In the rows, zero is written as 128.
Known rows, with every way that one mark hangs from another
mubam(pizez(ranakiz zelop) virub): [ 57 134 136 185 154  82 138 141 145 203 140 111 129 153 116 180 165 137
 123 121 123 111  85 124 135]
gumot(vegu): [145 160 150 143 156 132 154 168 113 133 179 172  97 119 135  88 138 127
 109 106 121 138 138 102 119]
pizez(mubam ranakiz zelop): [ 85 124 111 135 146  85 121 154 153 135 132 100 149 177 147 162 119 142
 145 119 131 136 133 131 127]
mubam(pizez): [129 138  80 161 199  99 158 143 107 198 145 174 117 124  98  98 132 130
 106 177 113 118 119 100 133]
virub(ranakiz): [120 158 102 112 192 130 150 127 100 158 122 204 101 134 142  56  99 120
 123 195 122 115 134  87 140]
pizez(mubam): [138 141 111 123 190 117 141 130 109 162 130 123 128 143 139 121  94 142
 134 136 133 136 143 103 135]
zelop(kipuror): [147 142 106 118 190 108 139 191 101 173 185 147 102 132 126 110  80 131
  94 194 144 118 127  71 128]
mubam(virub): [105 163 157 141 166 135 147 117  96 195 147 118 101 125 134 127 123 138
 124 126 126 116 109  96 133]
pizez(mubam ranakiz sikif): [119 141 107 120 154 113 126 130 133  90 109  56 134 145 155 173 128 157
 159  95 136 135 149 167 147]
pizez(mubam ranakiz sikif zelop): [ 90 129 112 133 134  89 111 150 156 107 118  66 152 174 154 177 149 155
 164 101 136 138 132 154 136]
vizazo(kipuror(vegu)): [108 164 103 118 202 124 156 174  50 206 195 183  84 101 140 140 150 126
  78 157 149 143 147 112 134]
sikif(kipuror): [122 137 131 108 170 113 148 157  96 136 147 193 105 143 120  78  93 128
 104 140 122  91 127 100 122]
pizez(mubam zelop(kipuror)): [118 113 104 122 189  84 123 201 133 167 162 129 142 160 145 147  75 140
 130 175 150 143 124  77 120]
pizez(mubam sikif zelop): [108 131 103 129 169 114 123 151 134 142 108  94 157 160 155 140 142 147
 176 129 140 147 128 131 128]
pizez(sikif(kipuror(vegu))): [115 150 110 100 160 128 143 136  72 129 144 172  90 126 153 129 139 136
 111 124 139 103 135 127 130]
zelop(kipuror(vegu) pizez(sikif)): [163 143  64 121 179 107 133 182  93 157 221 102  97 119 162 171 116 142
 116 204 168 133 122  82 126]
pizez(sikif zelop(kipuror)): [112 134 104 132 173 102 116 208 125 150 172 124 126 150 143 137 124 138
 137 188 146 127 112  96 118]
zelop(kipuror pizez(sikif)): [177 144  64 121 179 104 131 177 118 145 208  96 119 133 140 138 100 145
 143 219 144 124 122  80 124]
pizez(mubam sikif(kipuror)): [138 128 123  99 177 116 140 145  99  89 105 120 129 142 143 117 102 148
 153 111 137 112 146 141 134]
mubam(pizez(sikif) virub): [112 155 117 164 192 124 149 118  95 189 119  93 112 113 120 146 174 147
 141 139 124 116  99 134 143]

Rows
[149 143  76 121 183  94 143 181  99 200 250 145  99 125 150 152  87 135
  82 219 163 131 121  56 121]
zelop(kipuror(vegu) pizez)
[147 149  78 130 146 106 128 137 143  94 181  67 126 145 137 152 142 145
 159 150 132 121 132 126 134]
zelop(pizez(ranakiz sikif))
[ 92 149 158 139 153 107 138  98 117 137 118  63 123 149 153 186 111 152
 140  71 140 129 131 142 148]
pizez(mubam(virub) ranakiz)
[140 134 136 119 175 113 144 108 112 103 136  52 132 146 159 163  96 158
 181 103 141 111 118 125 134]
zelop(pizez(mubam(virub) sikif(kipuror)))
[110 119  93 160 194  65 137 227 126 220 181 182 128 146 107 125 115 131
 105 217 135 122  98  74 118]
mubam(pizez(zelop(kipuror)))
[133 143  84 109 152 107 149 134  88 131 191 140 106 134 158 134 127 140
 128 162 146 104 126 109 124]
zelop(pizez(sikif(kipuror(vegu))))
[ 82 147 129 177 163  95 147 115 114 202 136 103 111 137 109 162 145 142
 111 112 118 108 100 132 144]
mubam(pizez(ranakiz) virub)
[118 140 129 144 153  99 141 100 143 145 167  36 132 157 149 189  93 154
 159  94 141 128 123 120 142]
zelop(pizez(mubam(virub) ranakiz))
[ 92 155 122 159 199 121 165  81  94 207 103 167 103 123 121 102 124 125
 126 183 124 113 101 101 146]
mubam(pizez virub(ranakiz))
[ 70 153 144 128 177 127 132  91 127 132  74  94 138 155 178 149 142 143
 193 129 144 143 111 127 140]
pizez(mubam(virub(ranakiz)) sikif zelop)
[ 96 136  93 136 146  81 147 138  94 105 134 153 100 136 131 166 161 143
  91 117 140  94 128 166 139]
mubam(pizez(ranakiz sikif(kipuror(vegu))))
[102 115 117 128 163  63 112 209 157 143 162 102 142 170 154 179  77 146
 130 145 152 133 130 116 129]
pizez(mubam ranakiz zelop(kipuror))
[ 78 136 155 140 173 109 135 130 127 195 125  89 143 158 151 156 120 145
 158 105 140 137 105 109 127]
pizez(mubam(virub) zelop)
[115 155 138 126 182 136 136  92  96 140 107  44 122 131 159 171 140 156
 168  92 145 138 124 140 146]
pizez(mubam(virub) sikif)
[141 131  96 117 137  93 135 144 128  60 171 109 123 158 138 140 113 144
 159 140 133  88 129 139 131]
zelop(pizez(ranakiz sikif(kipuror)))
[ 86 134  78 172 149  77 126 169 146 142 128 115 140 157 115 155 181 141
 142 148 121 116 104 148 132]
mubam(pizez(ranakiz sikif zelop))
[100 150 149 128 146 118 124  99 117 113 102  19 122 143 163 206 142 161
 166  60 141 131 135 168 154]
pizez(mubam(virub) ranakiz sikif)
[ 78 129 178 121 165 111 130 136 115 117  94  91 140 163 158 166 126 153
 180  81 138 116 106 141 132]
pizez(mubam(virub) sikif(kipuror) zelop)
[ 64 142 123 182 145  89 129 142 142 161 125  71 132 151 129 189 192 147
 154 110 129 109  86 161 139]
mubam(pizez(ranakiz sikif zelop) virub)
[ 72 128 103 128 138  69 120 206 124 163 207 147 104 152 158 179 121 134
  79 162 158 118 119 102 123]
pizez(ranakiz zelop(kipuror(vegu)))
[ 72 136 129 184 180  95 148 147 126 243 149 141 124 141 110 139 155 135
 125 142 119 119  81  98 124]
mubam(pizez(zelop) virub)
